Each row was made from one path, in order. Every step used is in the known rows, and no mark comes twice. Write each row's path.
Known rows:
S/X/A: [-2.33  0.38  1.95 -0.83  1.08  0.44 -1.75  3.10  1.41 -1.62  2.16  7.84
 -0.48 -1.18 -2.09 -4.42 -2.48 -0.11  0.81 -1.64 -1.48  0.89 -0.45 -0.20
 -1.14  1.58 -1.37 -1.89 -1.93  2.19 -0.44 -0.69]
X/A/W/N: [-4.33  1.37  0.70 -1.46  0.82  1.71 -0.74  1.96  1.76  1.05  1.14  5.15
 -1.30 -4.23 -3.13 -0.79 -2.19  1.84  1.36  0.75  0.41  1.22  0.93  0.64
  0.44  2.40 -0.35 -1.61 -0.09  1.34  2.25  0.92]
P/M/D/N: [ 0.13  0.65  1.56 -1.02 -0.54  0.58  0.41  4.00 -0.11  1.26  0.32 -1.34
 -0.53 -2.55 -4.54 -1.66 -2.07  0.84 -0.36 -1.19 -0.55 -0.90  0.17  1.92
  1.17  2.21  1.04 -0.61  1.60 -2.63 -1.41 -2.71]
P/M: [ 1.25 -3.26  1.47 -1.57  0.49  1.32  0.36  2.10 -0.11  0.19  0.23  0.04
 -0.02 -0.25 -1.80 -0.53 -1.80  1.93 -0.84 -2.31 -0.48 -2.90 -0.29  0.90
 -1.25  0.29  1.89 -1.75  0.26 -3.02 -0.81 -3.33]
X/N: [-1.83  0.91 -1.52 -0.04  0.32 -0.23 -0.14  3.85  1.68 -0.23  1.09  2.06
 -0.46  0.13 -2.98 -1.35 -3.55 -0.34  0.72 -3.28 -1.29  0.73  2.43  0.36
 -0.44  2.29  0.10 -1.01 -0.07  0.35  3.57 -2.61]
X/S/D/N: [-2.06 -2.24  0.99 -0.78 -0.43  0.42 -1.44  1.41 -1.38 -0.38  3.23  2.11
  2.03 -3.64 -0.64  0.19 -2.47  1.02 -0.17  0.61  0.87 -1.63  2.30  0.81
  0.39  2.80 -1.24  0.24  0.48  3.21  2.46 -1.89]
M/D/N: [-1.99  3.92  0.49 -0.53 -1.48  0.29 -1.19  3.31  1.00  0.23 -0.02 -0.81
 -0.54 -3.04 -4.24 -0.90 -1.85 -0.46  0.42  0.41 -1.33  1.31  0.32  0.94
  2.60  2.37 -1.08  0.81  1.11  0.47  0.32 -2.23]
W/A/X/S/D: [-4.30 -0.62  0.67 -0.07  1.05  2.15 -4.02 -0.22 -0.74  0.02  2.71  4.98
  0.74 -5.79 -2.91 -0.95 -1.98  3.11  1.50  1.26  2.20  1.05  0.97 -0.55
  0.71  0.60 -1.12 -1.60 -1.78  2.41 -0.52 -0.09]
M/P: [-0.27  0.23  0.18 -2.10 -2.07  1.52 -2.35  3.76  3.42  1.27  0.77 -0.32
 -0.09 -0.79 -1.22 -0.52 -1.16  0.26 -0.76 -1.88 -1.61 -1.75 -1.28 -0.82
  0.51 -0.31  0.61 -2.74 -0.50 -0.42 -0.69 -1.70]
W/A: [-3.38  1.18 -0.22 -1.07  0.75  1.46 -2.49  1.00  0.45 -0.42  0.72  3.44
 -0.91 -1.94 -3.80 -0.56 -0.52  2.14  0.96  1.49  1.25 -0.92  0.22 -1.75
 -0.42 -1.45  0.61 -1.37 -1.09  1.42 -0.33 -1.63]
X/S/D: [-0.81 -4.38  1.47 -0.26 -0.39  1.46 -1.90  0.62 -1.50 -1.01  2.86  2.96
  2.28 -2.63  1.14  0.32 -1.75  0.47  0.05 -0.54  1.82 -1.98  0.54  0.48
  0.41  1.62 -0.37 -0.29  0.28  2.80  0.81 -0.83]
D/S/X/A: [-2.76 -1.12  2.14 -2.20  2.00  2.28 -1.90  1.50 -0.98 -1.34  1.46  7.63
  0.18 -1.19 -0.66 -4.11 -2.18 -0.12  1.89  0.98 -0.65 -1.59  0.78  0.82
  0.59  1.57 -0.33 -3.43 -3.12  4.88 -2.76 -1.08]
A/W/N: [-3.92  0.54  0.02 -0.73  0.89  1.73 -1.53  0.30  0.68  0.17  1.26 -0.17
  0.41 -3.99 -2.11  1.31 -0.52  1.92  0.38  0.27  1.20 -1.00  2.10  1.32
  1.58  1.71 -0.13 -1.55 -0.47  0.45  1.13 -0.44]
S/D/B: [-2.79 -0.10  0.52  0.93 -1.20  0.78 -0.55 -1.30 -0.26 -0.64  1.82  1.26
  0.15 -2.80  1.70 -3.96 -2.64  0.50 -0.78 -1.30 -0.01 -3.61 -2.53  0.25
  2.97 -1.70 -1.92  0.97 -0.27  2.28  1.95 -4.50]
X/S/D/B/W: [-1.73 -4.39  2.83  0.04 -0.81  1.44 -0.39 -1.13 -2.08 -0.58  3.03  2.00
  2.17 -3.92  2.25 -1.71 -3.25  1.83 -0.07  1.23  1.96 -4.87 -1.35  1.02
  1.87 -0.04 -0.42 -0.26 -0.60  3.17  2.05 -1.98]
W/N: [-1.02  1.19  0.39 -0.42  0.49  0.62 -2.70  2.66  2.27 -0.10  0.82  2.61
  1.46 -1.83 -3.31  0.01 -0.11  0.95  0.94 -0.18  0.07  0.72  2.51 -0.83
  0.22  1.07 -1.08 -3.20 -0.64 -1.87  1.70 -3.60]
A/D/B: [-2.87 -0.33  0.01  0.37 -2.45  1.22 -0.64 -1.08  2.30 -0.02  0.80 -0.20
  0.07 -2.72  1.14 -2.49 -4.44  1.98 -0.27  0.32 -0.79 -3.13 -2.01 -0.50
  3.13 -1.30 -1.04  0.07 -0.94  1.22 -0.74 -2.70]
A/D: [-2.05  0.22  0.02  0.01 -1.54  1.54 -1.81  0.77  2.95 -0.44  0.62 -0.48
  0.39 -2.96  0.06 -0.92 -2.86  1.39  0.00 -1.18 -0.46 -1.52 -0.27 -0.67
  2.08 -0.08 -0.36  0.38  0.35  0.99 -1.53 -0.54]
B/W: [-1.53 -0.68  3.08 -0.97  0.19  2.06  0.09  0.67  1.43 -0.35  0.56 -0.58
  0.51 -2.38  0.05 -0.54 -1.50  2.59  1.19  0.46 -0.55 -4.35 -0.90  1.10
  1.38 -1.09  1.02 -0.31 -0.26  0.00  2.00 -2.18]
M/D/B/X: [-0.98  3.20  1.52  2.09 -3.43  2.04 -1.38  0.17  0.28  0.40  0.53  0.59
 -0.23 -1.60 -0.66 -4.89 -3.30 -0.64  0.66 -0.64 -1.05 -0.72 -2.82  1.16
  3.86  0.43 -0.46 -0.67 -1.24 -0.59 -1.74 -2.57]
S/D/N: [-3.60  3.02  0.12 -0.39  0.19  0.06 -1.16  1.68  0.42 -0.36  2.18  0.36
  0.35 -4.11 -1.33 -2.08 -1.68  0.83 -0.23 -1.30 -0.95 -1.14  1.38  0.60
  2.21  1.35 -2.53  1.89  1.10  2.88  3.22 -3.65]
M/D: [-0.14  1.09  0.64 -0.13 -2.27  1.25 -1.83  2.06  1.22 -0.45 -0.34 -0.07
 -0.59 -1.80 -2.06 -0.89 -1.45 -0.86  0.64 -1.10  0.19  0.34 -1.85  0.53
  2.17  0.66 -0.09 -0.21  1.12  0.12 -1.76 -0.88]
P/M/D: [ 1.60 -1.80  1.80 -0.71 -0.78  1.41 -0.28  3.00 -0.15  0.58  0.15 -0.54
 -0.70 -1.47 -2.62 -1.86 -1.92  0.69 -0.18 -2.25  0.46 -1.34 -1.64  1.31
  1.10  1.08  1.93 -1.42  1.60 -2.84 -2.95 -1.82]

Write each row's path:
[-1.15 -1.42  1.89  1.39 -2.87  2.44 -0.71 -1.31 -0.55  0.05  1.95  3.03
  1.70 -0.28  1.48 -2.82 -4.63  1.00 -0.01  1.15 -1.36 -3.26 -0.87  1.10
  0.89  0.90 -0.08 -2.28 -3.48  0.20  0.98 -3.86]  D/B/X/S
[-2.96  3.03  2.14  0.79 -0.96  3.45 -1.13  1.03  1.48  1.11  1.67  4.38
 -0.75 -2.34 -0.60 -3.63 -3.55  1.26  1.86 -0.90 -1.87 -0.18  0.07  1.81
  0.67  2.98  0.37 -0.66 -1.76  1.01  0.51  1.01]  B/X/A/W
[-1.31 -0.41  3.12 -1.52  2.17  2.39 -1.51  3.05 -2.01  0.96  1.57  3.78
 -0.61 -4.59 -3.43 -4.88 -1.71  0.33  1.42 -0.43  1.70 -0.72  0.58  2.53
  2.85  2.86  1.35 -3.64 -0.27  0.07 -4.74  0.70]  P/M/D/S/X/A/W/N
[-4.28  0.18  2.28 -2.13  2.84  2.66 -2.56  1.33 -1.20 -0.77  2.10  7.24
  0.25 -3.42 -1.73 -4.02 -1.57  0.59  2.13  1.75  0.45 -1.05  1.99  1.53
  1.59  2.42 -0.69 -3.94 -3.31  4.73 -2.20  0.10]  D/S/X/A/W/N
[-4.32  0.24  1.64 -1.10  1.44  1.27 -1.27  1.87  0.60 -1.45  2.46  6.15
 -0.73 -2.52 -1.75 -3.74 -2.65  0.35  0.56 -1.13 -0.55 -0.02 -0.40  0.93
 -0.20  2.46 -0.87 -1.21 -1.72  3.76 -0.93  1.53]  S/X/A/W
[-5.21  1.85  2.16  1.04  0.21  1.81 -1.34 -2.24 -0.46  0.13  2.57  1.91
  0.07 -6.72  0.86 -5.03 -2.88  3.15  0.83  0.52  1.09 -3.35 -2.38  0.71
  4.74 -2.19 -1.74  0.82 -1.33  2.67  1.94 -3.14]  S/D/B/W/A/X
[-2.07  1.52  1.39  1.64 -2.55  2.09 -0.57 -1.31  0.68  0.12  1.14  1.85
  0.54 -0.03  0.89 -4.01 -4.01  1.16  0.08 -0.17 -2.32 -3.04 -1.68  0.74
  1.55 -0.34 -0.58 -1.46 -3.36 -0.34  0.96 -4.76]  D/B/X
[-4.34 -1.30  2.59 -0.28 -0.43  2.21 -0.48 -2.21 -0.74  0.56  1.89  2.62
  0.69 -4.85 -0.52 -2.12 -3.81  4.35  1.04  4.02  0.88 -3.93 -1.57  0.77
  2.17 -1.65 -0.19 -1.86 -3.18  1.30  1.41 -2.84]  D/B/W/A/X/S
[-3.44  0.66  0.77 -0.46 -2.04  1.35  0.08  0.78  3.01  1.11  0.67  5.18
 -1.56 -3.40 -0.46 -4.06 -5.14  1.68  0.74  0.69 -1.07 -0.66 -2.08 -0.79
  1.71 -0.24 -1.26 -0.07 -0.27  1.89  1.12 -0.99]  X/A/D/B
[-4.90  1.68  0.81 -0.87  2.05  2.65 -4.25  0.24 -0.34 -0.91  1.70  4.95
 -0.11 -4.29 -2.44 -4.30 -1.51  1.92  1.84  1.99  1.80 -1.74  1.23 -1.51
  2.05 -0.87  0.19 -1.99 -2.60  4.67 -4.84  0.52]  W/A/D/S/X
[-2.07 -1.82  1.94 -1.82  1.88  2.61 -2.55  0.65 -1.64 -2.14  1.43  4.31
  1.06 -0.66  0.16 -2.77 -1.35 -0.28  1.28  0.72 -0.35 -3.06  1.03  1.05
  1.04  0.56 -0.07 -3.38 -3.50  4.42 -3.64 -1.74]  D/S/X
[-2.97  0.89  1.80 -0.36  0.58  0.82 -2.44  2.77  2.47 -1.20  2.62  7.24
 -0.23 -2.91 -1.63 -5.41 -3.20  0.22  0.99 -1.87 -1.11  1.00 -0.27 -0.82
  0.60  1.86 -1.60 -1.26 -1.52  2.88 -1.95  0.51]  S/X/A/D
[-2.56  2.02  1.54  2.48 -1.81  1.78 -1.39 -1.37 -0.26 -0.22  2.65  1.68
  0.66 -2.78  2.16 -5.93 -3.07  0.15  0.05 -1.80 -1.00 -3.30 -2.25  0.85
  3.55 -0.54 -1.78  0.44 -1.44  1.78  1.62 -4.43]  S/D/B/X
[-0.98 -1.45  3.09 -1.83  1.42  2.82 -0.60  2.41 -2.39  0.65  1.10  2.98
 -1.30 -3.60 -2.29 -4.55 -2.52  0.43  0.91 -0.62  1.29 -1.80 -0.75  2.81
  2.34  2.50  2.12 -2.30 -0.16  1.02 -5.10  1.16]  P/M/D/S/X/A/W
[-1.50 -0.13  3.09 -0.10 -0.02  2.36 -0.32  0.57 -0.73  1.63  0.79  0.00
 -0.89 -5.15 -3.04 -4.62 -3.28  3.39  0.70  0.34  1.12 -2.17 -2.74  1.75
  3.21 -0.58  1.51 -1.73 -0.52 -2.56 -2.53 -2.39]  P/M/D/B/W/A/X
[-4.20 -0.09  0.80 -1.83 -0.10  2.12  0.30  0.97  1.16  0.73  0.69  4.14
 -2.22 -3.16 -1.74 -0.54 -3.04  1.77  0.87  0.43 -0.19 -0.32 -0.70  1.29
 -0.16  1.68  0.28  0.09  0.15  2.59  1.60  1.48]  X/A/W
[-3.05  5.76  2.05  1.14 -1.57  2.36 -1.65  2.71  3.25  1.57  1.99  4.58
 -0.27 -3.02 -1.74 -5.19 -4.69  1.21  2.09 -0.72 -3.30  1.26  1.43  0.55
  1.46  3.40 -1.08 -0.17 -1.57  0.71  0.76 -0.47]  B/X/A/D/N
[-4.65  1.73 -0.18 -0.48  0.71  2.00 -3.50  0.07  1.18  0.26  1.14  4.15
 -0.57 -4.17 -3.90 -0.49 -1.75  3.47  1.41  1.24  0.62  1.46  0.64 -0.91
  0.16 -0.37 -0.59 -1.83 -2.23  0.50 -1.00 -1.33]  W/A/X
[-3.07  0.35  1.30 -1.57 -0.21  2.76 -0.99  1.53  2.18  1.02  0.40  5.63
 -0.99 -3.70 -0.43 -2.93 -3.92  1.30  2.18  0.91 -0.63 -0.78 -0.11  0.00
  1.80  0.70 -0.22 -1.18 -0.57  3.75 -1.26  0.69]  X/A/D/S
[-3.39 -1.40  0.77 -0.20 -0.27  1.56 -2.56  0.39 -0.10  0.11  3.11  2.06
  2.32 -5.78 -1.03  0.34 -3.90  2.58  0.55 -0.23 -0.34  1.31  1.87  1.92
  1.53  3.87 -2.71 -0.54 -1.02  1.88  1.22 -1.57]  A/X/S/D/N
[-3.05  1.17  2.11 -1.26  0.61  2.89 -2.29  1.23 -1.70 -0.47  1.04  4.40
 -0.94 -3.79 -1.73 -4.56 -1.78 -1.25  1.91  0.71  0.97 -0.21 -0.95  2.12
  4.12  2.45  0.06 -1.90 -1.22  4.78 -4.69  2.35]  M/D/S/X/A/W
[-4.09  2.11  2.83 -0.56  0.92  2.67 -1.76  0.34  1.55  0.07  1.01  0.71
  0.04 -5.45 -1.68 -2.45 -1.28  4.08  2.07  2.09  1.36 -3.83 -0.54 -0.59
  2.61 -2.25  1.13  0.22 -0.42  1.58 -0.14  0.27]  B/W/A/D
[-1.35  1.53  2.64  1.54 -1.06  2.41 -2.65  1.24 -1.06  0.14  3.74  3.05
  2.39 -2.59  0.06 -3.16 -2.92  0.68  0.91 -0.70 -1.02 -1.06  2.37  1.47
  0.85  3.96 -1.04 -0.51 -1.56  1.82  1.44 -1.58]  B/X/S/D/N
[-3.17  4.30  2.22  1.06 -0.29  3.09 -1.90  1.66  1.77  1.56  2.11  5.32
 -0.11 -2.94 -1.90 -3.98 -2.79  1.24  2.16 -0.58 -1.26  1.10  1.57  1.52
  1.00  3.33 -0.26 -1.82 -1.90  0.01  1.08  0.57]  B/X/A/W/N
[-3.89  2.27  2.46 -0.21 -0.86  1.28 -0.28  1.22  3.61  1.50  1.31  5.06
 -0.82 -5.56 -1.34 -5.17 -4.67  2.79  2.00  1.60 -0.48 -0.80 -1.10 -0.60
  3.11 -0.31 -1.25 -1.14 -0.50  0.54  1.91 -1.01]  X/A/D/B/W/N
[-2.62 -0.92  2.47 -0.31 -1.13  1.44  1.36 -1.52  0.65 -0.14  0.59 -0.39
  0.23 -2.05  1.12 -2.46 -3.43  2.80  0.21  1.92 -0.98 -5.73 -2.62  1.18
  2.27 -2.43  0.21 -0.84 -1.95  0.38  2.34 -4.79]  D/B/W
[-4.34  1.30  0.84  1.07 -1.22  2.33 -3.28 -0.90  0.38  0.47  2.45  4.09
  0.20 -4.14 -1.48 -3.78 -3.72  2.84  1.23  2.68  1.62 -1.94 -0.09 -1.56
  1.87 -0.76  0.11 -1.30 -2.64  2.16 -1.71 -0.11]  W/A/D/B/X/S
[-4.43  1.61  0.16 -0.92  1.03  3.04 -3.54 -0.13  0.11  0.00  0.79  3.40
 -0.57 -4.34 -2.18 -2.26 -1.38  2.45  2.06  2.90  1.89 -2.12  0.71 -1.56
  2.26 -1.67  0.71 -1.52 -1.73  3.86 -3.49  0.39]  W/A/D/S
[-5.41  2.00  3.33 -0.51  1.97  2.29 -2.21  0.33 -0.56  0.44  3.04  1.99
  1.03 -7.85 -2.68 -1.76 -2.37  4.84  2.26  3.12  1.31 -1.81  1.56  1.09
  2.21  0.64 -0.65 -0.04 -1.16  2.50  2.16 -0.57]  B/W/A/X/S/D/N
[-3.84  1.10  2.35 -0.56 -1.53  1.70  0.69  0.56  3.23  1.24  0.90  4.34
 -1.26 -4.43  0.00 -4.56 -5.19  2.69  1.52  1.38 -1.11 -1.94 -2.64 -0.10
  2.41 -0.71 -0.77  0.13 -0.42  1.74  1.39 -0.42]  X/A/D/B/W
[-3.71  0.65  1.97  0.01  0.13  0.59 -1.64  1.81  2.23 -1.04  2.53  7.11
 -0.10 -2.84 -1.13 -6.59 -4.20  0.36  0.66 -0.64 -1.15  0.17 -1.56 -0.59
  1.28  0.99 -2.07 -1.23 -2.10  3.11 -1.27 -0.41]  S/X/A/D/B
[-5.26  3.73  2.70 -0.88  1.21  2.00 -1.45  1.17  1.54  0.53  1.28  0.34
 -0.32 -6.34 -3.09 -2.50 -1.70  4.39  2.09  3.09  0.37 -3.17  0.87 -0.30
  3.01 -1.11  0.45  0.57 -0.45  1.93  0.94 -0.49]  B/W/A/D/N
[-1.77  1.29  2.57 -1.16  0.08  2.47 -2.64  2.37 -0.81 -0.75  0.72  5.56
 -0.48 -2.80 -2.05 -4.82 -1.78 -1.83  2.20  0.32  0.50  0.49 -1.16  1.09
  3.02  2.07 -0.24 -2.38 -1.11  3.72 -4.70  0.71]  M/D/S/X/A
[-5.66  3.06  1.45  1.25  0.87  1.07 -0.99 -0.93 -0.18  0.31  3.10  2.39
 -0.69 -6.41 -0.34 -6.35 -3.55  2.67  1.28 -0.65  0.66 -2.41 -1.38  1.05
  4.43 -0.84 -1.94  0.45 -1.20  2.70  3.31 -3.11]  S/D/B/W/A/X/N
[-2.60  0.96  0.09  0.00  1.90 -0.55 -1.89  4.30  0.86 -1.99  2.95  4.91
  0.32 -0.17 -2.98 -4.86 -2.64 -1.23  0.62 -4.21 -1.08  0.95  1.91  0.40
 -0.58  3.13 -1.25 -2.02 -1.92  1.72  0.85 -1.78]  S/X/N
[-1.46 -4.62  1.22 -0.03 -1.39  1.16 -0.83 -0.99 -1.95 -0.85  2.84  2.96
  1.97 -2.62  1.61 -1.22 -3.09  0.77 -0.54  0.47  1.66 -3.30 -0.83  0.49
  1.22  0.52 -0.82 -0.39 -0.63  3.05  1.60 -2.42]  X/S/D/B
